Every row comes from one small tree of marks. The marks that hang from a mark follow it in brackets, in alphabetical order. Every link used is in the known rows. Which tree was each row made from?
In the rows, 128 means zero.
Known rows
beburu{bobos{fetomeg povo} deve lugopu}: [149  72  79 159 108 134 175 140 119  96 151 121  97 156 149 121 127  88
  79 171 160 136 163]
povo{beburu lugopu{fetomeg{fasalu}}}: [128 144 140  80 106  93 111 120  87  98 129 116 110 141 105 150  97 122
 132 142 127 111 159]
fasalu{bobos}: [122 112 156 117 129  79 161 125 104  96 128 123 146 107  96 118 110 106
  65 152 135  87 168]
bobos{fetomeg{fasalu} lugopu{deve} povo{beburu}}: [144 146  98 182 119 113  55 139  99 138 119 147 117 186 124 155 130 172
  80 162 110 118 134]
bobos{povo}: [117 156 124 141 118 105 156 113  95  98 120 123 128 144 102 179 137 126
  55 132 131  98 154]
beburu{bobos deve lugopu}: [125  45 116 125 101 115 181 146 114  81 150 131  93 149 137  98 112  75
  77 170 162 134 170]
lugopu{fetomeg{deve{bobos}}}: [175 132 128 149 107 146 162 157  80 114  78 123  94 176 149  91 186  80
  84 151  95 139 156]
beburu{deve{bobos{fetomeg lugopu}}}: [170  70 102 171 111 145 160 172  79 117 115 116 107 185 148  82 174 115
  76 176 137 155 148]
beburu{lugopu{deve{bobos{povo}} fetomeg{fasalu}}}: [132 228 106 161  93 123 144 119 102 107  95 122  38 219 136 158 150 157
 110 135  72 148 138]
deve{bobos}: [132 128 130 147 121 122 163 143  79 101 111 119 112 167 119 129 138  97
  71 150 137 116 146]
povo{beburu deve{bobos} lugopu{fetomeg{fasalu}}}: [140 159 121  91 105 104 102 124  77 103 161 109 105 149 122 120 124 131
 167 146 134 117 161]
lugopu{fetomeg{deve{bobos{povo}}}}: [174 178 103 162 108 148 162 138  89 117  81 119  86 184 149 127 190  92
  76 134  88 131 154]
fetomeg{deve fasalu{bobos{lugopu povo{beburu}}}}: [122 158 106 153 117  77  82 123 109 116 131 151 150 166 109 113 104 128
  81 147 144  93 163]
povo{beburu{bobos{lugopu}} deve}: [148  46 113 129 126  96  64 155 117 120 175 146 143 115 138  84 124 104
  85 169 186 101 161]
bobos{fetomeg{deve}}: [163  85 128 155 118 146 155 158  82 116 104 134 157 154 135 107 164  94
  66 173 138 126 169]
deve{bobos{fetomeg povo{beburu}}}: [159 144  83 196 132 139 100 145  95 119 127 119 109 183 133 149 136  82
  73 155 144 103 127]
povo{deve{bobos} fetomeg{fasalu} lugopu}: [105 162 136  67 103 110 167  97  63  95 180 104 147 127 102 128 133 158
 171 142 162 126 196]
povo{fetomeg{deve{bobos} fasalu} lugopu}: [122 150 127  87  98 136 182 117  62 104 129 117 147 166 120 118 136 116
 148 144 146 138 199]
bobos{fetomeg{deve} lugopu}: [169  72 115 164 114 145 134 167  86 131  97 141 158 164 147  98 177 114
  60 173 154 140 170]
fetomeg{deve fasalu}: [115 138 147 126 108 109 155 129  70  95 109 144 146 173 110 114 128 132
  91 158 134 119 165]
povo{beburu{bobos deve}}: [147  23 127 123 122 105 121 157 106  95 152 138 110 132 128  81 102  59
  72 175 145 104 152]
povo{beburu fetomeg lugopu}: [117  92 135  75 113 109 124 116  89 103 158 115 149 112  98 154 114  90
 104 141 158 102 188]
beburu{lugopu{deve}}: [116 109 134 140 100 118 141 137 103 103 116 139 100 174 123 149 141 122
  56 155 114 131 162]
fetomeg{deve{bobos{povo}} fasalu}: [125 201 105 163 109 128 159 122  73 104 106 133 125 209 123 137 138 126
  95 141 128 121 152]
fetomeg{fasalu{bobos{lugopu povo{beburu deve}}}}: [107 170 115 132 124  53  66 105 108 106 180 137 150 126  92 126 100 174
 103 146 158  80 162]
deve{bobos{fetomeg{fasalu} povo{beburu lugopu}}}: [136 175  77 145 117 129 110 126  81 114 147 111 124 186 123 171 100 113
 135 149 158 108 147]
fasalu{bobos{fetomeg lugopu}}: [153  89 130 145 130  99 133 149 109 122 123 123 158 114 121  99 132 127
  69 169 154 111 165]

Which tree is each row?
[114 139 141 114  88 101 181 122  90  69 122 118  61 178 111 115 130 146
 110 158 109 154 153] | beburu{deve lugopu{fetomeg{fasalu}}}
[104 150  98 152 118  80 106 113 131  91 156 129 116 151 104 153  90  83
  62 141 158  82 157] | fasalu{bobos{povo{beburu{lugopu}}}}
[131 139 108 129 109 113 146 117 103 121 127 144 142 142 132 114 138 140
 111 146 162 130 188] | beburu{bobos{lugopu povo{fetomeg{deve fasalu}}}}
[110 205 103 137 100  88  84  99 107  85 165 125  81 164 108 158 124 158
 121 140 140 115 147] | bobos{povo{beburu{lugopu{fetomeg{fasalu}}} deve}}
[167  78 137 151 126 107 116 159 113 141 113 135 140 126 130  94 149 144
  61 173 103 119 168] | fasalu{bobos{fetomeg lugopu{deve}}}
[132 192  90 173 103 126 139 134  77 118 100 139 122 217 136 127 153 144
  91 140 140 137 154] | fetomeg{deve{bobos{lugopu povo}} fasalu}
[126 162 161  59 109  72 170 105 100  94 128 105 131 102  97 131  99 140
 141 138 112 106 184] | povo{lugopu{fetomeg{fasalu{bobos}}}}
[ 99 149 108 122 115  77 102  89 124  90 203 120 133 109  93 139 119 112
  98 142 170  89 187] | fasalu{bobos{povo{beburu{lugopu} deve fetomeg}}}
[117  59 129  56 105  97 140 119  92  90 183 122 126 112 109 102  75  99
 151 162 161 116 190] | povo{beburu{bobos deve} fetomeg{fasalu} lugopu}
[ 83 189 106 146 115  63 105  99 120  82 160 132 113 167  89 155  64 119
  94 142 160  85 150] | fetomeg{fasalu{bobos{povo{beburu{lugopu}}}}}
[115 140 156 120 118  84 162 123  87  95 121 141 159 142 100  90 109 123
  95 159 129 100 177] | fetomeg{deve fasalu{bobos}}
[173 136 107 153 117  98  84 141 125 130 107 135 117 142 135 105 156  98
  63 140 103 105 165] | fasalu{bobos{lugopu{fetomeg{deve}} povo{beburu}}}
[117 124 155 112 120  69  72 122 109 123 140 145 130 129  93  98 105 157
 103 160 111 104 169] | povo{beburu fetomeg{fasalu{bobos{lugopu{deve}}}}}
[129 170 102 151 116 103 118 115  85 113 153 127 151 142 113 146 147 206
 108 156 164 123 158] | bobos{fetomeg{fasalu} lugopu povo{deve}}
[140 161 169 114 108 101 136 128  87 110  89 133  84 153 111 133 144 172
 100 151  59 128 147] | lugopu{deve fetomeg{fasalu}}
[150  29 124 122 112 110 158 160 105 106 132 135 115 131 138  81 133 104
  66 169 148 134 166] | beburu{bobos{lugopu} deve}
[123 146 117 142 133  74 104 116 117 101 146 127 135 125  93 150  93  91
  56 139 135  66 152] | fasalu{bobos{povo{beburu}}}
[145 113 120 157 110 129 134 152  75 121 103 145 157 178 133  98 150 152
  94 175 158 143 163] | bobos{fetomeg{deve fasalu} lugopu}
[135 101  85 167 116 102 125 131 124  92 166 119 109 159 117 120 108  82
  70 169 142 106 158] | fasalu{bobos{fetomeg povo{beburu{deve lugopu}}}}
[172 138 143 141 112 134 142 153  90 124  79 120  66 169 142 116 175 117
  79 149  53 136 143] | lugopu{deve{bobos} fetomeg}
[182  18  96 116 121 147 107 171 108 130 146 137 164 129 162  94 113  32
 108 179 176 110 186] | povo{beburu{bobos{fetomeg{deve}}} lugopu}
[148 191 107 180 118 135 138 133  80 125 106 126  99 199 131 152 142 159
 102 158  95 125 136] | lugopu{deve{bobos{fetomeg{fasalu} povo}}}
[125 133 138 117 117 121 157 119  73 100 161 113 132 121 111 108 170 125
 108 149 149 121 177] | povo{deve{bobos} fetomeg}
[164  77 128 156 117 134 115 164  95 140  99 138 128 156 138 121 169 149
  55 171 111 137 156] | bobos{fetomeg lugopu{deve}}
[164 104 105 179 121 143 137 166  84 127 105 119 124 175 146 111 161 117
  74 167 159 140 143] | deve{bobos{fetomeg lugopu}}
[106 154 102 127  97 119 167 103 108  95 142 140 121 161 129 129 120 111
 117 148 168 132 191] | beburu{bobos{povo{fetomeg{deve fasalu}}} lugopu}
[106 143 152 120 120  63 139 121 100 102 126 132 147 134  94 110  96 164
  91 154 149 105 163] | fetomeg{fasalu{bobos{lugopu}}}
[149 148 117  80 118  78 102 104 122 108 180 105 131  83 109 148 124 119
 120 128 117  81 186] | fasalu{bobos{povo{beburu deve lugopu{fetomeg}}}}
[136 155 124 163 123 126 156 140  68 105 112 119 120 179 120 115 123 132
 112 169 151 126 135] | deve{bobos{fetomeg{fasalu}}}
